Each row was made from one path, in order. Every step used is in the known rows, and no mark comes twice. Write each row's path.
Known rows:
nusak -> lidaru -> deda: [ -4  20  11   4  -5   2  -5 -16  -7   6 -16  -3  13 -25   1  -8 -10  15
 -12   8   0   6  25  -7   1  10  -3   9 -18  14]
rutes -> dalit -> luve -> kepo -> nadar -> dezim -> pesis: [ 28 -16  39  38  17  13 -23   9  12 -17  13   4  23 -10  -3   3  -7 -11
 -13 -10 -17  -2 -13 -26   6 -19  19  15  30  -9]
rutes -> dalit -> luve: [ -3 -15  20  -4  35  13  -4  31  22 -14  11 -11  -3 -13   1  -6  -5 -15
 -11   9  -1   5  -7 -18   9 -11  13  -5   0   0]
lidaru -> nusak: [  9   6   8  -6  -8 -10   5 -14  13  -1 -15  -2  20   0   7   1  -9   0
  20   6   9   4  -3  -3   7   6  -3   1  -6   0]
dezim -> pesis: [  9  -1  -1   3 -20  -5 -13 -13   6   1 -17   1  21   3  13   0  -4   1
   8 -21 -15  -8  -2 -12  11   9  -1   9  -4  19]
nusak -> lidaru -> mizi -> nadar -> kepo -> luve -> deda: [-32   6  24  37  15  34   1 -10 -26 -10  -6  21  -6 -11 -14 -23   3 -29
 -22   1 -25  35  32  22 -15   2  30  31  49  11]
mizi -> lidaru -> deda -> luve -> dalit: [-40  60  17  -8  -2 -25   4  30 -25  -6  -3  -1   1 -16 -11 -23  -6  -6
 -19 -16  -4  33  -1   0   8  11  10  19 -13 -20]
nadar -> mizi: [ -2   2   0   7 -11  11  -1   1   4  -5  -4   2   0   5 -20  11  -2  -4
  -1  -2 -11   5  -6  -3  -5   3  -5   4  17   9]
nadar -> kepo -> luve -> deda: [-30  21  -6  20  -6  10 -11  22   7 -27   7   3  -2  -2 -13   2   8 -14
  -6  -6 -17  12   9  15  -1  -7  35  25  31  -1]
dalit -> rutes: [-12 -22  -4  -1   6   2  -4   5   3   5  11 -20  -3  -3   1   0 -10   0
  -8  -7  11  14   6  -1   3  -7   1  -6  11   3]
nusak -> lidaru -> mizi -> nadar: [ -2 -16  31  17  22  23  11 -30 -32  18 -12  17  -2  -8  -1 -23  -5 -15
 -16   6  -7  23  22   8 -15   8  -5   6  19  10]
lidaru -> deda: [ -4  26   2  -8  -9   6  -3  -7   5   1  -1  -8  14 -11 -12  -1 -12  11
  -4  -1   4  10  10 -11   0  12   0   9  -7   6]
nusak -> lidaru: [  0  -6   7  12   3  -2  -1  -6 -11   3 -14   5   0 -14  11  -9   3   4
  -7   7  -4  -3  16   3   2  -1  -4  -1 -10   7]
nusak -> lidaru -> deda -> luve -> kepo -> nadar: [-34  30  25  22   0  -3  -9 -15 -16  -5 -10   3  33 -33 -31 -22   5  -3
 -11  20  -4  22  12  -3 -11   2  -8  22   7 -19]
pesis -> dezim: [ 16   3  -2  -2 -10  -1   1  25   1  -2  -2   2  17  -1  11   5  -3   6
   9  12   0  -5  -3   8  10 -11  10  15 -13   1]
rutes -> dalit -> luve -> deda -> lidaru -> nusak: [ 13  -5  40  15  36 -10  -5  34  35 -18  -9   3  -3 -20   4 -20 -10 -23
   2  25   2  12 -16 -20  38 -13  23   7  20   5]
nusak -> lidaru -> mizi -> nadar -> kepo -> luve -> dalit -> rutes: [-48 -19  24  23  20  12  12  10 -39  -6  10  -8 -17 -14   6 -17 -12 -13
 -30  -7 -10  50  20  13 -12 -16  18  31  61 -19]
lidaru -> mizi -> nadar -> kepo: [ -9 -11  10   6  17  40  19 -37 -14   5  15  11  -6   8 -27   3   2 -18
 -18  -1 -12  34  10   4 -34   7  -1  19  43  -3]
lidaru -> mizi: [-20  -4  21  -1  -1  12   6 -19  -9  11  -2   1   7   2   1 -18  -1  -3
  -1   4  -3  20   3 -10 -13  -4  -4  -5  15   2]
luve -> kepo: [-26  11   2   6  12 -13  -2 -10  -2 -12   2  -9   2   4 -14   9   6  -7
  -2  13  -2   7   6  -9  -4  -6   1   9  24 -12]
kepo -> nadar -> mizi -> lidaru -> deda -> luve -> dalit -> rutes: [-37  34  20  11 -10  -3   8  33 -32   2   4  -7   7 -16 -39 -17 -17 -12
 -25 -30   8  52  -7   3  -4   7   7  22  15 -25]
dalit -> luve -> kepo -> nadar -> mizi -> lidaru: [-13   5  29  25  11   3   7  20 -40 -23  -4   8  11  10 -47  14   6 -28
 -16   2   6  27  -8 -10 -29  -3  13   8  12 -14]
lidaru -> mizi -> nadar -> kepo -> luve: [-27  -3  15  15   4  34   9  -5 -19 -10   7  14   1   6 -19   6  -6 -21
 -11  -3 -19  32   4  13 -32   0  15  23  50  -4]
nusak -> lidaru -> mizi -> nadar -> dezim: [ 30 -22  40  36  15  31   0 -27 -32  17   4  29  -8 -11   3 -21  -8  -1
 -26   1 -16  16  21  13  -9  -2   2   6  31  11]
rutes -> dalit -> luve -> kepo -> nadar: [-14 -11  29  17  46  10   1  21   6 -18  13  -8   9 -10 -21  -2   1 -25
 -12  15   7  14  -8 -18  -9 -16  13  10  21 -30]
nusak -> lidaru -> deda -> luve -> kepo -> nadar -> mizi: [-38  33  26  27 -11  10 -10 -14 -11  -9 -14   5  33 -28 -51  -8   5  -9
 -13  19 -15  27   6  -5 -15   6 -13  26  25 -11]

Which path is each row?
[  9  -7 -10   7  19  28  11 -18  -6  -6  16   8 -13   7 -26  20   3 -14
 -17  -4  -9  15   6  14 -21  12   4  21  29  -5] => mizi -> nadar -> kepo
[ 10 -13  33  19  18  -9 -10  41  -2 -18   5  11 -18 -15  -8 -25   9 -12
 -11  24   1  10 -13 -11  22 -16  20   6  17  14] => dalit -> luve -> deda -> lidaru
[ -3 -11  22   5  18  26  13 -23 -21  14   2  12  -3   7 -12 -15  -8 -19
  -9  -2  -4  28   8   4 -17   9  -1   6  28   3] => lidaru -> mizi -> nadar
[-18  22   9  31   1  -3  13  -3 -35  -7 -13  12  10  16 -44  22   0 -24
 -12 -11   1  21   0   3 -30   4   6  14  20 -23] => luve -> kepo -> nadar -> mizi -> lidaru
[-41  62  15  -2 -14 -11   3  31 -22  -9  -8   0   0 -13 -33 -12  -7  -8
 -20 -19 -15  39  -6  -5   5  14   6  23   4 -11] => nadar -> mizi -> lidaru -> deda -> luve -> dalit
[-16  -9  30  23  35  22   0  21   9 -23   7  -6  10  -4 -42  10   0 -29
 -13  14  -5  16 -13 -23 -12 -14  10  12  38 -22] => rutes -> dalit -> luve -> kepo -> nadar -> mizi
[ 17  -3  51  57   2  14 -13  27 -23  -4   7  44 -24  -6  -4 -24 -16 -16
 -18   2 -24  21  -7  18  11 -17  36  21  71   8] => kepo -> luve -> deda -> lidaru -> mizi -> nadar -> dezim
[-23  33   9 -11 -14   7 -12   3  11  -3   3  -4  20 -21 -21 -16  -3   0
  -3   7  -9  19  -1  -4   4  11  -5  10  -3   6] => lidaru -> deda -> luve
[-36  29  16  27  -2  -2   2   9 -27 -11  -9  15  15   5 -53   6  10 -32
 -12  -4 -11  28 -12   7 -26   3   0  14  24 -25] => deda -> luve -> kepo -> nadar -> mizi -> lidaru
[ -9 -18  52  18  18   4  -4  22 -10  -8   3  13 -11 -11  -7 -43   8 -14
 -11  26  -3  30 -10 -21   9 -21  16   2  32  17] => dalit -> luve -> deda -> lidaru -> mizi
[-33  11  18  26  12  36   2  -2 -13 -13   9  15  -5   3 -25 -14   0 -33
 -15  -8 -22  39  16  18 -17   3  35  31  59   4] => lidaru -> mizi -> nadar -> kepo -> luve -> deda
[-22   7  31  27  36  11   8  29 -15 -21  -3   0   4   3 -43  16  -5 -38
 -23  -3   0  25  -6 -17 -20  -6  18   9  21 -23] => rutes -> dalit -> luve -> kepo -> nadar -> mizi -> lidaru
[ 39 -29  65  43  29  29  -7  21 -22  -5  24  36 -27 -10 -17 -37  -2 -19
 -28  18 -13  29  -9  -2  10 -18  27  10  57  19] => dalit -> luve -> deda -> lidaru -> mizi -> nadar -> dezim
[-31   7  37  31  -9  -9 -10  29 -12  -7 -14  20  -7  -8   4 -30  -7 -13
  -1  13 -15  21  -8   1  12 -21  26  11  47   7] => kepo -> luve -> deda -> lidaru -> mizi
[ 15   9  19  19  -1 -23   0   3  13  -4 -19  14  -1  -8   5 -16  -5  -8
  13  16   4   6  -9  -1  31  -4  10  11  18   6] => luve -> deda -> lidaru -> nusak
[-22 -11   1  -2  15 -19   5  24 -11   1  15 -25 -19  -4  12 -14 -10   3
 -13 -13  13  20   0  -3  16 -15   8   7  21 -18] => luve -> dalit -> rutes
[  4 -11  33  21  44  -1 -10  49  22 -16   6   5 -24 -19  -4 -21   0 -22
 -18  20  -6   8 -14 -18  31 -20  26   6  25   6] => rutes -> dalit -> luve -> deda -> lidaru
[ -7 -13  30  11  -3  -3   7  -6 -11  11  -8  14  -7  -2   1 -13  -4   4
  -3  21  -4  17 -15 -14  -5 -17  -9  -1  30   0] => deda -> lidaru -> mizi
[ 15  18  16  19 -20   0  19  -7 -20   4 -30  21  28  11 -20  14 -15 -18
  11 -18  10  15  -9   8 -18  17   3   5  -9  -9] => kepo -> nadar -> mizi -> lidaru -> nusak
[-24  27  17  -1  -9   4 -13  -3   2   1 -11   0  21 -36 -10 -24   1   6
 -12  15 -12  15  13  -3   6   9 -10  10 -13  11] => nusak -> lidaru -> deda -> luve
[-24  32  34  20  27  17   5  20  -9 -19  -4  -6  18  -7 -56  16 -17 -26
 -27  -2   5  35   5 -27 -21   6  19  18  11 -15] => rutes -> dalit -> luve -> kepo -> nadar -> mizi -> lidaru -> deda
[-38  39  19  16 -14  15  -9  -7   0 -13   0  -1  33 -14 -63   0   2 -14
  -4  11 -11  31  -9  -8 -18   6  -9  28  35 -17] => lidaru -> deda -> luve -> kepo -> nadar -> mizi
[ -3  -3  22   5  19   9 -12  28   0 -19  12  -2  -4  -9 -10 -29  13 -18
  -9   8   2  13   4  -7  16  -4  25   3   1  17] => dalit -> luve -> deda
[-42  -4   8  -7  11 -18  -3  35  -3  -4  19 -21 -13 -16   2 -30   1  -7
 -12  -6   2  30 -11   3  21 -16   1   8  25 -22] => deda -> luve -> dalit -> rutes
[-37  39  23   0   0 -17  -8  16 -13  -5  -8  -4   4 -38   3 -38   2   8
 -15   8 -10  23   6  -3  19   3  -4  23  -5 -11] => nusak -> lidaru -> deda -> luve -> dalit
[-39  -1   8   4  -1 -25  -4  54 -14 -15   9 -22 -12  -8  21 -11 -19  -1
  -5 -15   6  18  -6   9  17 -22  23  12  28 -19] => kepo -> luve -> dalit -> rutes
[-37 -23  29  23  15  -2  14  30 -32 -10  16   1 -32  -3  -5  -4 -20 -13
 -26   2  -8  50 -15   6  -8 -27  17  32  86 -25] => deda -> lidaru -> mizi -> nadar -> kepo -> luve -> dalit -> rutes
[-30  57  24  12 -16  -3   9  29 -34  -2  -8  14  10 -12 -38 -16  -7 -13
 -18 -26  -5  40 -13   4 -10  14   5  26   2 -27] => kepo -> nadar -> mizi -> lidaru -> deda -> luve -> dalit
[-14  16  -4  26  13  25  -4  17  -6 -25  10  15 -12   1 -24   4   1 -31
 -13 -12 -19  18  12  28  -4   8  38  35  45   2] => mizi -> nadar -> kepo -> luve -> deda
